What can hang from each mark
zirika: keked losala mugol neni piza
mugol: teki zirika
vevesaf: dopo
pinid: lapem
baro: piza vevesaf
teki: keked
keked: teki zirika
piza: baro gozi lapem teki zirika
losala: dopo nute
dopo: losala
lapem: pinid piza
neni: teki zirika

Every row comes from one small tree of marks. Brackets hold a mark, then the marks that hang from it, in alphabetical order. Every link used is in the known rows. Which tree was each row made from?
In the rows, zero is written as 128.
Known rows
[dopo losala]: [129 145 124 153 127 125 183 129 120 131 128 136 135 131 127 126 132 126
 116 117 112  91 119 144 125 120 133 132 122 124 128 120 126 139 124]
[keked teki]: [128 131 132  80 139 125 110 130 133 126 127 130 148 129 126 135 121 150
 129 114 121 130 125 134 129 103 122 124 134 131 127 123  74 134 118]
[teki [keked [zirika losala mugol neni]]]: [127 144 117 137 103 113  57 119 114 152 140 136 126 110 137  75 134 137
 135 116 122 141 161 133 132  74 150 134 128 126 129  80  84 139 132]
[losala nute]: [128 136 124 124 134 135 139 156 134 122 147 130 127 127 129 123 130 128
 132 109 134 115 114 148 130 132 138 125 117 125 134 128 130 124 130]
[neni [zirika keked losala]]: [132 138 131 161 118 113  80 129 114 143 123 132 110 129 120 143 182 125
 111  94 101 127 142 124 131 106 139 138 120 127 115 121 117 117 126]
[teki [keked [zirika piza]]]: [123 113 108  89 111 111  76 132 108 139 141 126 120 132 129 121 109 135
 125  95 118 146 149 136 127 123 147 142 133 130 124  84  88 119 135]
[baro [piza gozi [zirika mugol]] vevesaf]: [117 135  89 132 113 108 100  90 117 102 160 131 118 107 127 116 136 119
 112 196 133 146 191 129 121  84 124 145 126 130 156 113 116 100 126]
[losala dopo]: [128 135 127 121 146 140 141 137 134 133 134 117 122 127 121 126 123 125
 137  97 135 112 112 100 129 134 127 128 122 132 121 124 126 112 134]
[vevesaf [dopo losala]]: [126 144 137 155 137 123 175 132 134 131 135 136 123 130 119 136 128 140
 123 133 121  83 128 129 125 115 127 125 125 123 108  98 115 151 126]
[piza [baro vevesaf] gozi lapem [teki keked] zirika]: [133 129 130  91  87 122 104 162 167 109 171 144 145  90 119  83 101 123
  91 182 161 125 218 136 121  18 153  98 135 125 141 221  51 133 149]
[losala dopo nute]: [129 144 123 119 148 147 152 168 140 128 153 117 118 126 124 119 127 125
 141  77 141  97  96 119 132 138 137 126 111 128 126 123 134 108 135]
[mugol [zirika neni piza]]: [124 109  77  84 122 119  63 115 128 138 128 127 135 128 134  92 137 125
 118 136 124 149 171 123 131 109 143 135 118 127 110  68 114 133 129]
[piza zirika]: [125 121 122 109 143 123 121 124 135 128 121 134 117 124 127 122 148 136
 115 125 132 131 142 127 115  96 132 130 126 128 134 150 122 108 130]
[zirika [keked teki] mugol neni [piza baro gozi]]: [147 122  81 112  95  92  48  86 125 135 164 130 164 105 137  59  91 153
 111  81 104 174 160 139 145  86 141  98 146 125 132  61  46 174 112]
[vevesaf [dopo [losala nute]]]: [124 152 130 152 141 130 185 161 143 126 152 136 122 130 120 131 130 138
 125 115 126  70 116 151 127 120 137 124 114 120 114  96 122 146 127]
[pinid [lapem [piza baro zirika]]]: [133 128 124 108 167 113 112 166 129 137 142 116 123 126 127 116 139 102
 120 220 133 130 151 117 120  66 133 138 129 127 126 134 134 124 131]
[pinid lapem]: [125 125 142 121 140 120 129 140 132 139 134 117 133 137 119 124 138  99
 126 195 130 122 128 128 129 110 127 136 127 124 124 129 129 127 131]
[zirika losala neni]: [128 140 118 149 119 145 117 141 131 138 122 134 139 116 136  92 148 126
 130 149 117 122 141 125 132 109 132 123 120 125 109  91 124 144 124]
[neni teki [zirika losala]]: [132 145 154 155 128 135  89 154 118 134 120 132 141 130 109 189 193 133
  81 179  95 122 136 113 130  89 118 133 125 129 119 119 104 122 123]
[vevesaf dopo]: [123 126 136 129 135 126 122 129 144 129 136 129 116 127 119 140 126 140
 130 137 136 122 137 115 128 125 122 122 131 127 108 106 122 141 129]
[mugol [teki keked] [zirika [losala dopo nute]]]: [122 169 124  84  99 150  88 171 149 136 155 131 123 136 117 124 122 135
 130  95 121  98 170 120 129  76 167 120 120 128 103 122  58 100 141]
[lapem [piza [baro vevesaf] gozi]]: [134 144  88 123 114 127 113 133 126 105 156 120 132 102 138 121  96 122
 117 200 140 125 174 121 134  95 129 127 129 129 131 129 131 137 130]
[pinid [lapem [piza [zirika mugol]]]]: [128 129 124 136 153  97  84 134 115 141 142 117 115 127 128 118 166  96
 124 207 125 135 151 124 120  81 130 150 131 126 143  86 118 113 128]
[pinid [lapem piza]]: [124 129 125 123 141 116 115 157 119 139 140 109 125 134 129 127 144  92
 132 205 126 119 127 121 130 114 124 149 128 125 121  85 125 125 126]
[keked teki [zirika piza]]: [122 117 116  36 157 108  61 130 116 129 125 127 150 136 125 147 124 156
 125  83 109 143 132 139 131  94 133 135 134 135 125  73  61 133 118]
[neni [zirika keked [mugol teki] piza]]: [135 116 118 132 106  79  21  99 105 138 141 128 117 135 120 136 164 132
  99  88  94 159 173 126 135 120 153 133 153 127 132  59  71 125 116]
[pinid [lapem [piza gozi [zirika mugol]]]]: [125 134  99 129 121  96  85 102 127 135 148 120 121 119 123 118 158 102
 111 214 128 143 152 132 122  54 134 137 130 124 149  86  86 107 130]
[baro [piza gozi teki zirika] vevesaf]: [111 130  99  73 107 125 118 135 141  94 149 135 124 108 125 113 130 137
  90 190 142 142 195 128 129  60 127 133 127 129 141 140  72 106 129]
[baro [vevesaf dopo]]: [121 129 137 128 139 126 119 135 140 114 138 124 114 118 125 135 121 131
 132 183 148 103 176 109 128 130 120 131 128 129 111 122 141 137 133]
[zirika mugol]: [135 136 132 165 125 113 104 106 115 131 135 130 129 122 128 122 128 128
 132 135 123 139 134 129 131 127 129 128 132 127 144 106 127 137 127]
[piza lapem teki zirika]: [127 117 153  89 145 120 107 172 162 123 134 144 141 114 116 114 157 122
 106 133 142 127 158 136 119  52 140 110 132 127 133 172  70 128 135]
[lapem pinid piza]: [127 135  93 122 121 118  98 164 114 130 138 147 104 127 145 128 140 115
 130 154 116 146 135 123 131 128 125 121 127 133 131  77 132 136 118]
[teki keked]: [129 128 124 133  87 127 123 130 123 135 143 129 118 126 130 107 106 130
 126 119 129 133 142 130 125 131 135 131 132 127 128 135 101 123 136]
[neni [zirika [keked teki] [losala nute] mugol]]: [136 157 136 144 134 102  57 140 113 140 146 139 130 124 120 139 181 146
 120  62  94 125 137 149 137  85 145 132 120 125 136  93  62 128 118]
[keked teki zirika]: [122 127 131  31 163 109  79 123 134 131 123 128 140 131 124 142 126 159
 128  88 128 136 127 138 127  67 132 131 133 135 133 127  63 127 121]

Which tree is each row?
[119 129 128  41 104 110  65 125 140 134 139 130 120 134 124 121 108 147
 117 103 132 143 162 136 125  69 152 128 150 133 127 135  49 116 130] -> [mugol [teki [keked zirika]]]
[137 126 118 110 126 120 113 132 162 121 153 141 150 106 113 116 125 111
 109 147 143 133 155 140 112  37 145  96 128 126 138 191 105 130 138] -> [piza baro gozi lapem zirika]
[134 135 132 142 116 106  59 136 136 142 125 148 123 105 137  54 165 153
 107  97 111 141 185 131 136  58 146 111 133 121 130 104  64 147 124] -> [piza teki [zirika keked losala mugol neni]]
[132 130  95  98 126  94  88 131 134 122 159 114 115 108 129  92 124  96
 103 208 137 128 196 124 124  54 135 133 130 125 130 158 124 117 132] -> [pinid [lapem [piza [baro vevesaf] gozi [zirika keked]]]]
[130 147  98 103 106 118  87 175 154 104 164 150 114  98 136 126 100 145
 102 223 146 137 199 109 146  67 130  91 135 134 120 105  85 172 128] -> [lapem pinid [piza [baro [vevesaf dopo]] gozi teki]]
[130 111 112 116 118 131  90 147 123 132 135 124 158 122 130 106 140 127
  93 160 103 151 141 118 135 132 114 119 136 128 115  58 100 150 116] -> [zirika [neni teki] piza]
[126 141 122  70 153 119  59 216 127 131 156 170 161 131 124 150 159 116
 140  98  91 119 140 167 129  69 149 102 117 131 122  61  70 151 115] -> [keked teki [zirika [losala nute] [piza [lapem pinid]]]]
[124 130 137 104 100 116 102 184 129 140 155 117 122 130 129  99 121 111
 114 196 131 128 152 124 138  88 136 141 137 125 123 100  50 133 136] -> [pinid [lapem [piza [teki keked]]]]
[116 121 118  82 111 120 111 152 156 110 162 145 144 114 112 114 147 114
  99 153 136 142 158 145 122  33 136 115 129 128 138 137  46 117 129] -> [baro [piza gozi lapem teki zirika]]
[116 122  78  83  66 126  94 121 139 124 166 130 131 110 124  75 129 129
  75 169 125 176 161 127 119  56 118 125 134 128 133 108  46 106 122] -> [baro [piza gozi [zirika [neni [teki keked]]]]]
[137 121 112  97  80 125  86 147 171 133 173 137 165  94 115  68 120 115
  76 171 140 155 170 133 114  13 136  87 139 125 131 182  56 140 136] -> [piza baro gozi lapem [zirika [neni [teki keked]]]]
[119 127 111  73 118 114  96 146 154 126 139 124 126 121 121 117 153 122
  89 212 137 136 157 134 130  29 136 128 131 127 134 116  45 111 134] -> [pinid [lapem [piza gozi teki zirika]]]
[137 113 141 157  90  98  50 158 116 139 166 136 133 118 112 123 160 111
 100 135 120 143 173 135 134  94 158 133 138 125 138  86  36 136 138] -> [neni [zirika mugol [piza lapem [teki keked]]]]
[128 133 133  90 164 120  89 184 151 107 145 129 110 102 131 121 121 155
 107 209 153 114 214 101 129  64 130 123 138 130 114 135 100 149 134] -> [lapem [piza [baro [vevesaf dopo]] teki zirika]]
[124 146 133 117 109 128  89 141 117 143 130 136 122 128 126 128 127 137
 132 108 115 122 149 133 126  87 145 136 125 129 119 119  92 120 136] -> [teki [keked [zirika losala]]]
[139 138 124 193  75 130  65 145  99 144 150 134 159 115 133  94 136 128
 101 162  80 146 168 122 138 129 126 119 140 123 119  25  72 158 121] -> [zirika losala mugol [neni [teki keked]] piza]
[129 134  87  91 105  82  42  86 124 129 148 131 128 111 132 103 140 151
 113  67 109 157 156 143 125  53 133 125 141 130 150  87  26 116 114] -> [lapem [piza gozi [zirika [keked teki] mugol]]]
[127 163 146 111 144 116  63 149 129 127 140 143 139 129 125 142 147 147
 131 109 110 117 154 155 135  62 156 121 135 126 135  89  78 134 122] -> [keked [zirika [losala nute] [mugol teki]]]
[133 113 127 115 107 107  87 148 124 128 133 132 131 129 131 106 121 144
 107  76 103 144 153 133 145 138 137 118 139 125 119  86  73 150 124] -> [zirika keked [piza teki]]
[143 145 122 153  90 133  94 197 142 119 160 175 173 111 123 132 123 115
 102 173  95 141 172 144 143  62 151  66 129 126 119  96  70 185 127] -> [zirika losala [piza baro gozi [lapem pinid] teki]]
[123 153 131  90 119 130  69 130 142 129 115 142 141 140 121 153 146 138
 117 150 105 117 188 128 128  61 151 122 133 128 106 119  85 126 126] -> [mugol teki [zirika losala]]
[123 133  99 113 112 117 115 127 129 132 148 113 130 130 122 126 137  97
 117 212 130 130 128 130 132  85 129 137 127 126 128  86  96 120 129] -> [pinid [lapem [piza gozi]]]
[144 118  91 141  80  98  75 149 131 129 173 161 145 116 127 103 107  94
 112 108 102 160 157 146 132 101 146  75 133 126 127 117 114 168 123] -> [zirika keked [piza baro gozi [lapem pinid]]]
[140 124 109 118  93 118  93 181 149 117 166 165 163 112 123 118 108 114
  97 162 117 157 160 143 140  69 149  69 135 127 131 116  67 178 128] -> [zirika [piza baro gozi [lapem pinid] teki]]
[124 149 103 106 137 147  94 134 143 144 123 124 129 122 124  97 149 124
 132 118 129 106 153  92 131  80 144 129 105 129  97 100 118 117 136] -> [mugol [zirika [losala dopo] neni]]
[141 136 138 113 144 108  79 118 140 125 137 140 135 119 124 117 122 147
 110 149 126 148 182 126 121  59 145 108 154 128 144 154  96 136 123] -> [piza baro [zirika [mugol teki]]]
[119 147 115 138 135 133 119 225 128 122 169 173 127 126 127 126 180  82
 135 163 105 120 150 152 114  83 138 113 106 126 130 107 137 122 120] -> [baro [piza [lapem pinid] [zirika [losala nute]]]]
[132 121 112  71 120 124  93 156 183 109 159 139 158  80 126  57 126 121
  89 201 170 129 211 131 127   4 146  94 130 126 134 195  76 149 139] -> [piza [baro vevesaf] gozi lapem teki [zirika neni]]
[119 111  98  85  93 102  73 135 151 124 173 132 148 107 115  72 160  97
  82 134 116 163 158 136 118  39 119 112 134 126 127 123  63 122 112] -> [baro [piza gozi lapem [zirika keked [neni teki]]]]
[122 134  72  79  57 114  79 156 143 126 152 159  97 111 139  97 129 145
  92 146 129 173 172 134 128  48 144 102 133 132 144 113  20 116 132] -> [lapem pinid [piza gozi [teki keked] zirika]]
[130 143 133 148  78 146 100 162 130 142 139 134 150 115 130  94 138 132
 101 162 101 131 153 121 132  97 121 116 133 124 109  99  77 145 125] -> [zirika losala [neni [teki keked]]]
[130 143 138 144 118 146 108 158 132 134 124 133 160 117 129 116 157 132
  99 171 100 129 141 118 134  95 114 114 129 126 111  95 105 150 117] -> [zirika losala [neni teki]]
[124 141  83  95  83 119  94 158 138 119 143 153 119 115 139 124 131 140
 103 157 123 156 142 134 143  77 133 100 132 132 139  85  56 142 121] -> [lapem pinid [piza gozi teki]]
[135 122  63  93 107 104  70 112 145 134 153 125 115  99 142  49 122 134
 104 108 135 160 164 125 126  54 141 112 132 126 127 120  93 131 124] -> [lapem [piza baro gozi [zirika keked neni]]]
[113 128 100  55  70 101  70 169 145 122 183 162 123 118 120 104 114 111
 109 135 133 169 160 151 132  27 150 104 130 133 142 122  21 134 129] -> [baro [piza gozi [lapem pinid] [teki [keked zirika]]]]
